Every row comes from one small tree of marks. Brackets hold a mark, then the marks that hang from it, in the order of their numbers. Every link used is in the known rows. Which tree was each row made from?
Known rows
(k298 k337 k713 (k760 k219) k950): [-14.7  39.3  29.6   1.3  22.5 -26.1  56.8  33.4  56.6 -28.9  52.9 -46.6
   6.1  27.2 -37.7 -30.9  15.2 -59.0]
(k369 (k298 k760)): [-18.3  10.4  11.1  -8.8  28.2 -19.7  20.8 -26.6  65.1 -35.5  21.0  -5.0
  10.1  15.8 -35.7  26.4   5.1 -22.5]
(k713 (k298 k337 (k760 k219) k950)): [-28.0  40.3  -2.2   4.9  40.3 -19.1  29.9  -0.4  81.4  10.7  10.3 -37.1
  -6.3  30.8 -22.3 -36.8  36.8 -57.8]
(k713 (k298 k760 k950)): [-22.4  46.2   0.1  15.4  38.1 -22.3  27.9  -3.5  75.3 -12.5 -14.2 -44.2
  -8.5  25.8 -38.7 -18.0  11.1 -43.3]
(k219 (k760 (k298 k337))): [-23.1  41.8  49.8  16.6  18.6 -67.9  -8.8  32.6  -1.4 -18.3  14.0  16.3
  21.1 -18.7  -6.2  13.8  -4.0 -20.7]
(k219 (k760 (k298 k337 k713 k950))): [  0.7  49.7  57.1  16.0  23.5 -74.3  26.3  68.5  10.5 -44.1  27.4 -27.7
   8.1   3.4 -18.7  -9.9  -2.3 -23.5]
(k760 k298): [-28.6  23.7  27.5   2.6  16.8 -26.2  -6.9  12.2   8.3 -16.5 -16.4  -3.6
  31.8 -23.9 -22.6  11.7 -23.4  -6.1]
(k337 (k298 k713)): [-41.2  -3.2  60.2 -34.0  29.7 -40.4   7.9  46.2  10.3 -31.9  12.7 -19.8
   9.7   1.5 -44.6  17.2 -37.0  -2.3]
(k219 (k760 (k298 k713))): [-20.0  29.4  69.5  21.7  18.5 -62.4  -2.3  34.8  -2.0 -56.9  17.8 -21.9
  44.1 -25.7 -41.7  10.5 -42.3  -7.1]
(k950 (k298 k337 k713 (k760 k219))): [-24.0   2.6  37.3 -25.3  17.3 -39.7  29.4  22.0  66.0 -38.4  64.9 -20.5
  38.0   1.0 -56.1 -22.9  11.6 -48.4]
(k760 (k298 k713)): [-10.8  16.8  47.1  -0.5  14.4 -46.1  10.3  33.4   3.3 -39.9   2.0 -23.3
  38.5 -14.6 -43.5   4.6 -36.4  -8.7]
(k337 (k298 k760)): [-52.4  15.9  38.0 -11.8  30.2 -30.8   5.6  11.4  38.1 -25.0   2.4 -15.0
   6.0   9.4 -30.3  12.8  -7.1 -20.7]
(k369 k298): [-26.0  -4.0  15.4 -27.9  30.0 -13.5   1.5 -12.6  38.8 -21.7  12.1  12.3
   6.1  -2.7 -32.0  37.1 -11.1  -2.0]
(k337 (k298 k713 k760 k950)): [-26.8  23.2  44.0 -14.8  35.1 -34.9  39.5  48.5  49.9 -51.1  17.4 -60.7
  -5.7  33.1 -41.5  -9.5  -5.6 -22.1]
(k950 (k298 k713)): [-28.0  -5.8  44.1 -32.4  18.0 -32.5  10.3  30.4  36.5 -45.2  31.1 -10.0
  30.1 -23.1 -66.9   4.7 -28.4 -11.3]
(k760 k219 (k298 k337 k950)): [-24.7  34.8  15.6 -10.0  25.6 -11.4   9.0  30.7  27.6   0.6   2.2 -24.3
  11.1  -5.9  -1.1 -24.4  15.9 -22.4]
(k950 k298): [-43.4   1.3  25.5 -29.8  19.8 -11.9  -8.6  11.0  39.3 -25.9  13.7  11.4
  23.0 -33.7 -50.6   9.5 -16.2 -10.7]
(k219 (k760 (k298 k713 k950))): [ -9.6  44.5  57.1  19.0  25.8 -50.1  13.4  50.4  13.2 -56.8  12.6 -48.7
  24.5 -13.9 -34.7  -7.0 -28.2  -7.3]
(k19 k760): [-17.2  36.3  32.1   4.9   1.4 -22.6   7.4  12.9  33.4 -16.0  27.2  29.4
  23.6  -5.6 -55.3  21.7 -32.2 -34.4]

Write each row's tree
[-41.4  34.3  -1.5   9.8  41.0   3.0  15.5 -20.2  83.0  -5.0  -3.4 -57.2
   9.9  15.2 -39.1 -35.4  10.1 -42.9] : (k713 (k298 (k760 k219) k950))
[-17.7  38.3   5.4  -9.1  39.3 -38.5  23.2  29.7  47.4  18.3  -9.9  -9.4
 -26.6  23.8 -18.7 -10.9  21.4 -39.4] : (k713 (k298 k337 k950))
[-45.8  29.2  24.8 -11.7  36.4 -15.8  20.3  26.3  54.3 -30.6  -2.0 -40.4
 -15.1  23.9 -24.5  -4.1   7.2 -20.7] : (k337 (k298 k760 k950))
[ -3.6  32.7  36.0  -0.4  20.5 -32.6  26.3  48.6  19.7 -43.4  -3.5 -50.5
  17.3  -0.7 -35.8 -11.6 -22.7  -8.1] : (k760 (k298 k713 k950))
[-14.6  12.5  46.5 -12.8  16.7 -45.9  13.0  36.6   9.1 -15.9  27.3 -19.3
  41.5  -8.3 -26.6 -11.8  -9.9 -23.2] : (k760 k219 (k298 k337 k713))
[-27.4  49.4  38.9  23.5  26.3 -31.3  -6.7  29.3  17.5 -38.9  -5.0 -27.9
  15.4 -21.7 -16.9  -3.0 -15.1  -6.1] : (k219 (k760 (k298 k950)))
[-38.8  30.6  20.9   2.0  19.1 -20.4  22.8  -3.4  45.2  -5.5  39.9  -0.7
  19.7   5.1 -27.5  -8.8  13.8 -56.6] : (k298 k337 (k760 k219))
[  8.5  27.5  47.7  -3.8  -3.6 -54.3  14.0  41.7  28.0 -21.0  45.1   0.7
  52.6   6.5 -46.3  -7.9 -14.8 -35.4] : (k19 (k760 k219 (k298 k337 k713)))
[-44.4  12.8  44.7 -20.3  38.0 -10.5  27.7  31.2  59.3 -42.7  27.5 -75.9
  11.3  22.1 -43.0 -25.1  -6.5 -22.2] : (k337 (k298 k713 (k760 k219) k950))
[-14.9  57.3  37.4  17.1  25.6 -54.4   7.1  47.1  14.6 -22.5   7.2  -8.0
  -0.2  -7.4  -0.5  -5.0  10.2 -21.9] : (k219 (k760 (k298 k337 k950)))
[-22.0  28.2  29.5   5.1   1.3  -9.9 -15.5   2.8  36.2 -15.0  12.8   1.9
  58.8 -19.9 -43.9  -0.6 -28.3 -17.3] : (k19 (k760 k219 k298))
[-12.4  24.8  -2.1  -8.2  35.8  -8.6  35.5 -11.6  79.4 -39.5  15.8 -30.9
 -10.9  27.8 -28.7   8.7  19.0 -23.0] : (k369 (k298 k760 k950))
[-53.7  -1.9  56.9 -19.8  30.8 -25.4  13.2  16.6  42.6 -38.9  32.5 -48.9
  31.8   9.2 -50.1  -9.0 -20.5 -20.4] : (k337 (k298 k713 (k760 k219)))
[-30.3  43.8  10.5   3.6  24.3  -7.9  36.5  11.9  60.6  -8.8  34.2 -25.7
  -2.2  16.5 -19.8 -25.4  29.4 -57.7] : (k298 k337 (k760 k219) k950)
[-15.0  20.7  -3.3 -20.0  35.6  -5.8  36.4  -9.7  85.4 -16.2  39.6 -24.0
  -7.3  35.6 -14.4  -8.6  44.4 -37.8] : (k369 (k298 k337 (k760 k219) k950))
[ 12.7  32.9  48.8   8.7  -3.8 -55.5  13.3  38.6  24.0 -41.8  19.6  -5.5
  50.5   1.3 -58.9  10.3 -41.3 -20.7] : (k19 (k760 (k298 k713)))
[-38.2  -5.1  38.6 -17.9  19.7 -15.2  15.6   2.5  67.7 -54.1  51.4 -39.1
  53.0 -16.5 -72.2 -20.3 -13.9 -29.5] : (k950 (k298 k713 (k760 k219)))
[-10.4  50.6  -0.8  10.0  36.6 -46.4  40.9  15.4  71.3   2.4   0.1 -24.9
 -22.6  42.7 -23.1 -20.8  36.3 -58.8] : (k713 (k298 k337 k760 k950))
[ -4.3  19.4   2.4 -32.3  35.7 -25.6  29.3  20.2  51.8  -9.4  20.3   6.1
 -30.4  27.3  -8.8  16.4  29.3 -20.5] : (k369 (k298 k337 k950))
[-24.3  20.0  19.1 -17.1  18.4 -45.0  23.3  15.5  60.6 -25.3  36.9  13.4
  14.0   0.9 -37.0  -1.0  24.3 -46.9] : (k950 (k298 k337 k760))
[-29.2   5.7  47.3  -6.7  16.9 -21.9   0.5  16.4  13.0 -32.6  11.8 -38.2
  54.9 -25.1 -42.7 -11.1 -37.6  -6.8] : (k760 k219 (k298 k713))
[ -5.4  21.0  48.2   2.3  -0.3 -30.3   2.5  23.0  29.2 -36.3  31.2 -18.2
  68.2  -9.1 -62.1  -6.0 -43.1 -18.9] : (k19 (k760 k219 (k298 k713)))
[ 17.9  26.4  16.3 -15.1  33.3 -52.8  67.8  28.1  72.4 -44.2  48.7 -31.2
 -15.6  54.8 -31.4   1.5  31.8 -40.6] : (k369 (k298 k337 k713 k760 k950))
[ -6.1  13.1  37.9 -18.5  15.1 -63.8  42.2  36.5  57.8 -46.2  55.8  -5.6
  21.8  10.8 -55.4  -7.4  11.2 -48.4] : (k950 (k298 k337 k713 k760))
[ -6.9  27.8  34.1 -12.4  23.0 -30.7  26.2  51.3  24.6 -18.4  19.0 -43.8
  19.4   5.0 -21.7 -28.8   4.2 -24.5] : (k760 k219 (k298 k337 k713 k950))
[  9.3  45.2  28.9   5.0  -2.2 -60.2   7.5  35.8  23.0  -5.9  16.6  34.4
  26.1   7.2 -23.5  12.6  -3.5 -34.6] : (k19 (k760 (k298 k337)))
